Each row comes from the steps of one walk. Every step used is in the known rows, and no mark comes twice. Write the walk behind each row, first mark first.
(in the rows, 128 means zero)
Known rows
sebu-vekag-nemipe: [125 147 104 101 159 123 137 127  99 142 135 160  94  77 133 151 146 119
 140 195 152 146 105  59  92  44 102 112 134 130 129  71]
kenimo-vekag-nemipe-veveb-pokap: [ 79 153 101  76 145 113 117 127 110 162 128 174  97  91 126 128 179 155
 130 162 176 107  92  65  76  73 106 159 145 119 127  70]
sazug-fiki: [120 141 122 106 141 158 124 132 137 123 125 144  98 108 129 147 170 155
 159 168 155 112  96  82  72  70 130 146 158  89 128  92]
luva-nemipe-veveb-pokap: [ 89 150 109  98 134 126 105 124 114 145 121 177  97  83 137 134 171 139
 137 145 156  79 108  76  91  84 100 170 123 107 156  58]
fiki-gube-nemipe-vekag: [ 71 131 117 143 166  97 127 148 113 112 141 162  78  56 128 128 158 166
 158 136 161  92 111  69  72  90 107 176 142 111 141 129]
sebu-vekag-nemipe-veveb-pokap: [ 77 152 107  85 156 111 115 123 109 153 131 164  94  81 123 133 178 138
 147 163 172 102  99  49  92  68  93 149 134 133 141  60]
nemipe-vekag-kenimo-gube: [130 113 114 137 181 118 112 143 123 106 137 139  89  86 139 138 149 141
 117 160 156 111  90  83  47  62 143 109 135  91 157 123]
nemipe-veveb: [ 97 128 110 110 140 122 121 137 129 132 141 164 111 104 111 133 151 133
 138 150 163 103 124  82  69  71 114 134 146 123 139  85]
bitomu-pokap-luva-nemipe-vekag-kenimo: [112 113 103 147 161 132 119 123  89 114 116 181  93 109 128 146 140 121
 145 161 130 128 104  92  61  78 134 121 115 109 170  83]
veveb-pokap-luva-nemipe: [131 140 120 132 109 160 123 116  96 124 122 181  87  81 179 166 139 137
 120 158 135 110 115 109  96  82  90 149 105  98 180  46]
gube-nemipe-luva-pokap-veveb: [111 132 117 129 188 131 130 142 123 126 153 153 119  31 179 148 144 123
 111 142 150 107 136  80 106  74  79 160 147 149 136  84]
vekag-nemipe: [115 139  97  91 135 136 139 122 106 141 129 166  94  98 132 143 144 131
 132 196 145 132 106  84  76  62 108 129 127 109 128  83]
pokap-veveb-nemipe-gube-kenimo-vekag: [124 143 102 127 155 118  97 154 115 133 130 158  97  45 137 151 146 167
 108 180 172 149  99  83  70  78 126 140 177 129 120 132]
pokap-veveb-nemipe: [122 146 126 106 146 110 129 148 106 127 132 144  87  29 148 153 137 145
 143 179 155 148 145  91 107  84  85 142 138 104 126 101]
kenimo-gube-fiki: [155 138 117 124 146 133 132 129 148 113 148 147  73  63 166 142 130 144
 109 168 176 116 113 100  61  90 138 138 143  98 146 117]
veveb-pokap-luva-nemipe-vekag-kenimo: [ 99 118 117 130 161 134 115 127  89 123 122 172  86  99 140 147 160 133
 143 161 137 108  94  66  67  78 124 132 116 107 174  85]
sazug-fiki-gube: [107 141 116 124 145 141 126 130 125 105 141 139  80 107 109 150 163 157
 156 147 175 109 101  77  78  61 116 156 124  95 139  94]
kenimo-vekag-nemipe-gube-fiki: [126 145  93  88 157 142 124 122 117 148 137 179  74  74 151 125 131 134
 120 190 176 143 101  78  52  79 134 135 152 134 133 110]
vekag-nemipe-luva-pokap: [127 140 112  96 168 149 144 110 129 143 153 155 115  85 171 136 136 107
 100 167 148  96 103  91  81  61  89 142 105 132 126  65]
luva-pokap-veveb-nemipe-vekag-kenimo: [103 119 118 113 201 107 122 139  99 131 134 151  96  71 136 142 156 128
 151 173 142 124 110  62  81  76 118 127 122 122 133 113]
sebu-vekag: [141 145 122 134 160 134 124 129 110 114 142 147 104  63 141 154 145 128
 132 169 155 136 108  63  97  53 101 116 162 136 138  84]
sebu-vekag-kenimo: [133 126 120 125 186 134 119 125  98 113 138 144 104  91 103 157 159 110
 137 173 148 140  93  49  81  44 123  91 163 135 159  90]
sazug-fiki-gube-kenimo-vekag-nemipe: [106 150  92 108 152 118 128 140 116 147 132 160  83 101 111 155 167 163
 132 187 176 141  79  71  67  52 141 148 142 104 110 105]
vekag-kenimo-gube-fiki: [148 128 116 122 165 130 128 129 141 112 147 145  74  77 144 145 138 133
 115 170 170 123 103  90  54  81 152 121 145  99 158 120]
vekag-kenimo-gube-nemipe: [113 123 124 130 192 119 120 145 132 109 131 143  83  56 110 156 157 146
 128 151 143 112  98  95  73  62 128 133 171 102 171 117]
vekag-nemipe-veveb-pokap: [ 73 148 100  79 140 116 117 119 115 153 126 168  93  94 126 126 174 148
 141 164 169  94  99  66  83  81  98 162 130 120 140  65]
pokap-luva-nemipe-gube-fiki-sazug: [127 141 108 143 157 146 129 113 109 121 144 177  61 103 193 153 107 129
  96 145 151 139 122 102  69  88 139 157 112 136 184  95]
veveb-nemipe-luva: [108 147 144 109 139 134 140 135 125 119 141 141  95  37 138 124 135 131
 122 165 165 106 125  95  75  81  77 136 132  91 138  85]
bitomu-pokap-veveb-nemipe-gube: [115 135  98 112 156 130  99 128 104 120 117 158  83  45 138 129 122 131
 143 176 151 148 130 107  86  89  85 136 135 136 144  95]
pokap-luva: [135 125 126 146 112 161 138 126 113 101 141 164 105  96 168 165 126 146
 120 166 143 129 123 114  72  81  93 118 141 120 171  77]
veveb-nemipe-vekag-kenimo-gube-fiki: [136 130 122 117 176 105 129 138 134 121 143 145  61  53 148 137 138 141
 134 173 175 122 107  85  53  92 146 127 129  88 146 133]
nemipe-gube: [120 128 104 110 146 161  99 118 115 117 129 159 100  90 140 128 129 132
 123 169 152 113 101  90  61  74 104 122 153 135 157 102]
luva-pokap-veveb-nemipe: [135 142 123 102 165 117 131 138 112 134 139 145  97  35 165 158 137 137
 137 177 147 135 139  97 118  80  83 150 118 120 118  94]
bitomu-pokap-luva-nemipe-gube-kenimo: [124 122  85 167 125 150  90 116 123 108 117 176  94  86 140 160 116 133
 122 177 140 121 101 118  67  98 119 144 129 134 175  88]
nemipe-vekag-kenimo-gube-fiki-sazug: [124 135 111 147 195 107 134 130 127 112 151 145  60 103 176 140 133 141
  95 140 167 129 102  75  52  83 168 152 126 110 162 133]
fiki-gube-kenimo-vekag-nemipe: [113 146  86 114 142 111 131 137 109 142 138 165  88  97 115 154 157 156
 112 187 172 147  88  75  66  56 131 141 138 111 115 106]
bitomu-pokap-veveb-nemipe-gube-fiki: [123 141  98 112 153 127 117 122 123 124 126 164  67  41 150 128 119 129
 143 181 171 149 132 101  76 110 110 152 143 135 141 108]

Write each row's walk
[125 134 112 125 176 140 129 135 121 123 157 148 126  48 192 147 136 116
  99 151 156 116 134  80 101  73  78 150 135 149 130  79]	nemipe-luva-pokap-veveb
[122 134 125 132 165 122 122 146 137 110 133 147  84  45 133 152 147 155
 122 149 146 105 110 107  82  73 114 148 168  98 156 118]	kenimo-gube-nemipe
[134 144 134 104 167 143 142 114 133 134 150 145 108  60 169 138 131 120
 109 160 153  91 112 105  93  74  81 146 109 121 128  76]	veveb-nemipe-luva-pokap
[141 128 112 130 173 120 123 135 129 123 140 161  67  66 158 139 136 125
 122 165 166 113 105  80  55  86 157 131 120  90 158 117]	luva-nemipe-vekag-kenimo-gube-fiki
[119 126 126 136 205 113 119 145 123 108 136 141  83  42 110 158 159 134
 131 151 145 119  97  79  85  52 123 120 177 115 172 113]	sebu-vekag-kenimo-gube-nemipe
[105 142 130 118 191 140 137 122 143 124 151 142 104  67 144 143 157 130
 127 132 161  73 101  88  90  63  94 175 130 127 142  79]	sazug-fiki-gube-nemipe-luva-pokap
[140 123 102 162 103 158 136 108 115  92 127 167 109 106 156 161 119 145
 121 165 143 145 121 143  73  90  95 127 139 125 167  67]	bitomu-pokap-luva
[130 134 129 124 189 139 135 124 147 124 153 144 110  51 172 142 140 125
  93 136 149  77 105 104  86  66  93 153 134 127 145  86]	kenimo-gube-nemipe-luva-pokap
[120 148  91 105 138 121 129 136 113 151 129 169  99  94 126 152 155 154
 113 200 162 149  87  81  65  62 136 135 153 109 110 107]	gube-kenimo-vekag-nemipe
[ 70 118 117 128 199 111 121 145 110 116 130 151  78  92  86 139 179 149
 177 145 153 104  87  51  61  69 138 147 151 105 155 123]	sazug-fiki-gube-nemipe-vekag-kenimo
[129 140  97 135 144 139  97 140 125 126 132 160 107  80 135 145 148 167
  97 176 168 133  79  86  53  73 137 134 187 131 127 131]	nemipe-gube-kenimo-vekag
[139 134 101 149 133 146  99 140 114 128 130 178 103  77 151 158 136 156
  95 172 156 137  89  97  58  72 132 130 159 127 149 105]	pokap-luva-nemipe-gube-kenimo-vekag
[ 94 119 120 118 185 103 122 148  95 125 129 150  87  68 119 137 155 137
 159 174 149 135 114  58  72  77 121 122 135 108 141 118]	pokap-veveb-nemipe-vekag-kenimo
[ 90 129 118 120 172  98 117 154 143 128 139 160  96  66 107 138 153 142
 137 132 161  93 123  92  75  69 118 145 160 114 156 100]	kenimo-gube-nemipe-veveb
[127 149 113 134 158 130 144 116 126 117 152 153  69 107 175 147 128 143
  98 146 162 136 115  89  70  92 145 170 138 122 151 116]	gube-fiki-sazug
[119 138  92  91 146 144 124 114 122 143 135 172  71  75 148 126 125 122
 133 191 169 128 110  79  57  87 124 136 138 136 146 106]	vekag-nemipe-gube-fiki
[ 98 121 124 111 176 111 123 138 102 124 126 150  84  86 110 134 157 139
 158 179 146 120  99  67  63  78 126 119 130  96 141 119]	veveb-nemipe-vekag-kenimo
[139 111 116 151 173 127 113 143 110 106 132 155  84  83 157 154 136 130
 115 157 144 115 100  93  55  60 135 103 112  86 178  99]	pokap-luva-nemipe-vekag-kenimo-gube
[135 131 104 124 172 134 123 131 115 125 149 152 122  68 184 162 141 129
 111 161 145 125 132  86 108  73  93 151 137 147 127  88]	luva-pokap-veveb
[ 99 139 120 123 136 130 128 124 104 133 137 169  94  85 155 159 154 142
 139 160 163 123 113  76  88  71  79 128 128 142 173  45]	sebu-vekag-nemipe-veveb-pokap-luva
[135 125 105 127 126 173 101 119  98 121 124 185  90  80 164 149 110 115
 122 163 134 117 117 108  71  69  97 120 117 127 187  64]	pokap-luva-nemipe-gube
[103 134 141 141 200 123 128 146 132 106 146 136  96  24 121 133 149 119
 110 134 161 101 105  74  72  55 100 122 169 116 171  94]	sebu-vekag-kenimo-gube-nemipe-luva
[ 87 135  97  89 148 112 130 135 117 155 137 174 103 106 104 129 150 121
 147 173 160 115 121  76  69  61 115 131 125 122 133  72]	vekag-nemipe-veveb
[120 153  96 112 177 128 132 118 111 139 145 170  60 106 170 133 129 138
  91 158 170 155 102  80  56  76 154 158 138 138 143 114]	kenimo-vekag-nemipe-gube-fiki-sazug
[149 130 102 152 106 157 129 112  98 112 118 193  97  96 160 166 115 121
 124 164 124 136 129 143  87  82 103 138 106 102 174  46]	bitomu-pokap-luva-nemipe
[120 129  93 142 136 147  86 126 127 118 124 165  92  74 137 150 130 133
 124 181 142 100  96  89  65  88 124 148 137 124 163 105]	luva-nemipe-gube-kenimo
[100 138 138 135 165 130 131 145 143 107 143 144  96  27 143 129 143 134
 102 136 162  88 114  97  66  74  94 144 164 100 162  99]	kenimo-gube-nemipe-luva
[119 132 125 136 107 162 129 115 113 107 135 160  96  88 178 163 147 165
 118 159 152 114 108 104  83  96  81 140 140 123 177  67]	veveb-pokap-luva
[119 137 118  96 149 141 105 124 112 126 122 152  80  61 134 129 125 135
 141 183 152 122 112  98  75  80  93 126 136 119 148 104]	veveb-nemipe-gube
[ 95 140 103  96 172 100 128 138 109 154 137 170 102  90 105 138 154 111
 153 169 166 126 118  56  80  45 110 118 134 140 131  64]	sebu-vekag-nemipe-veveb
[145 131 119 141 112 162 129 125  99 119 129 184  95  88 170 169 122 123
 122 165 126 124 129 116  88  72 100 131 105  99 176  55]	pokap-luva-nemipe
[ 85 140  89 111 153  91 123 146 117 154 143 170  96 108  90 138 157 142
 133 163 183 126 106  71  64  55 131 143 133 126 124  92]	fiki-gube-kenimo-vekag-nemipe-veveb
[123 132  87 144 140 128 119 129 106 104 125 160 113  72 152 147 136 138
 125 165 149 156 138 107  94  88  98 149 157 131 130  85]	bitomu-pokap-veveb
[ 92 140  90 100 154 100 122 146 121 161 134 178 105 103 102 137 158 139
 130 176 172 127 104  70  59  61 136 136 151 127 118  91]	gube-kenimo-vekag-nemipe-veveb
[ 98 137 113 114 126 134 130 129 104 142 136 179  97  98 158 154 157 158
 120 157 170 128 105  93  74  74  93 136 135 132 161  58]	kenimo-vekag-nemipe-veveb-pokap-luva
[ 98 132 120 130 116 145 125 124 114 119 136 167 103  94 159 154 154 155
 130 145 162 104 115  92  80  90  84 142 137 128 179  58]	nemipe-veveb-pokap-luva
[117 136 128 119 178 147 138 118 139 128 153 154 115  59 163 139 143 122
 106 143 147  77 107  97  90  72  87 162 143 136 139  81]	gube-nemipe-luva-pokap
[100 147 138 116 153 124 136 146 116 118 142 141  99  17 151 128 133 128
 122 161 168 124 143  86  87  82  68 138 138 103 135  86]	pokap-veveb-nemipe-luva
[ 81 129 120 134 159 106 126 148 119 122 129 167  92  52 142 129 157 164
 155 148 147  93 107  74  73  96 112 168 165 110 136 128]	gube-nemipe-vekag
[135 124 114 128 173 119 128 136 137 115 147 148  70  71 153 137 140 140
 124 166 174 118 100  76  46  87 154 127 142 101 150 131]	nemipe-vekag-kenimo-gube-fiki
[118 144 106 128 166 139 127 113 121 121 150 158  64 106 176 137 121 135
  99 146 162 135 111  85  60  90 145 162 137 139 162 116]	nemipe-gube-fiki-sazug
[116 137  93  95 171 142 107 120  99 138 129 165  90  74 134 129 132 113
 137 188 154 139  99  63  76  49 100 105 139 151 150  80]	sebu-vekag-nemipe-gube
[ 81 114 119 128 190 113 122 140 108 119 129 161  91  83 101 135 168 141
 156 158 140 111  94  61  59  77 132 136 164 115 155 126]	gube-nemipe-vekag-kenimo
[102 128  86 125 139 136  97 125 128 130 127 160  92  85 126 143 134 142
 128 198 153 116  89  79  55  85 121 136 145 136 146 111]	vekag-nemipe-gube-kenimo
[111 126 113 126 131 133 123 136 111 137 136 190 102  97 135 153 134 115
 137 144 145 107 138 102  80  66 109 133 108 117 170  50]	pokap-luva-nemipe-veveb
[122 141 104 108 183 133 135 140 111 144 151 163 123  51 187 146 143 118
  91 162 161 136 125  78  94  55  91 141 136 149 114  80]	kenimo-vekag-nemipe-luva-pokap-veveb
[155 132 121 129 184 126 126 131 135 112 149 140  74  62 142 150 139 124
 120 170 175 133 101  72  65  71 146 110 151 114 158 113]	sebu-vekag-kenimo-gube-fiki
[ 76 133 124 139 131 127 128 129 114 113 142 167  85  79 136 158 158 163
 138 128 168  98 118  94  88  88  77 161 133 132 190  66]	fiki-gube-nemipe-veveb-pokap-luva
[ 74 114 115 134 193 106 122 140 102 112 134 156  80  87  93 136 166 144
 159 148 151 110  98  57  62  71 128 143 149 116 159 126]	fiki-gube-nemipe-vekag-kenimo
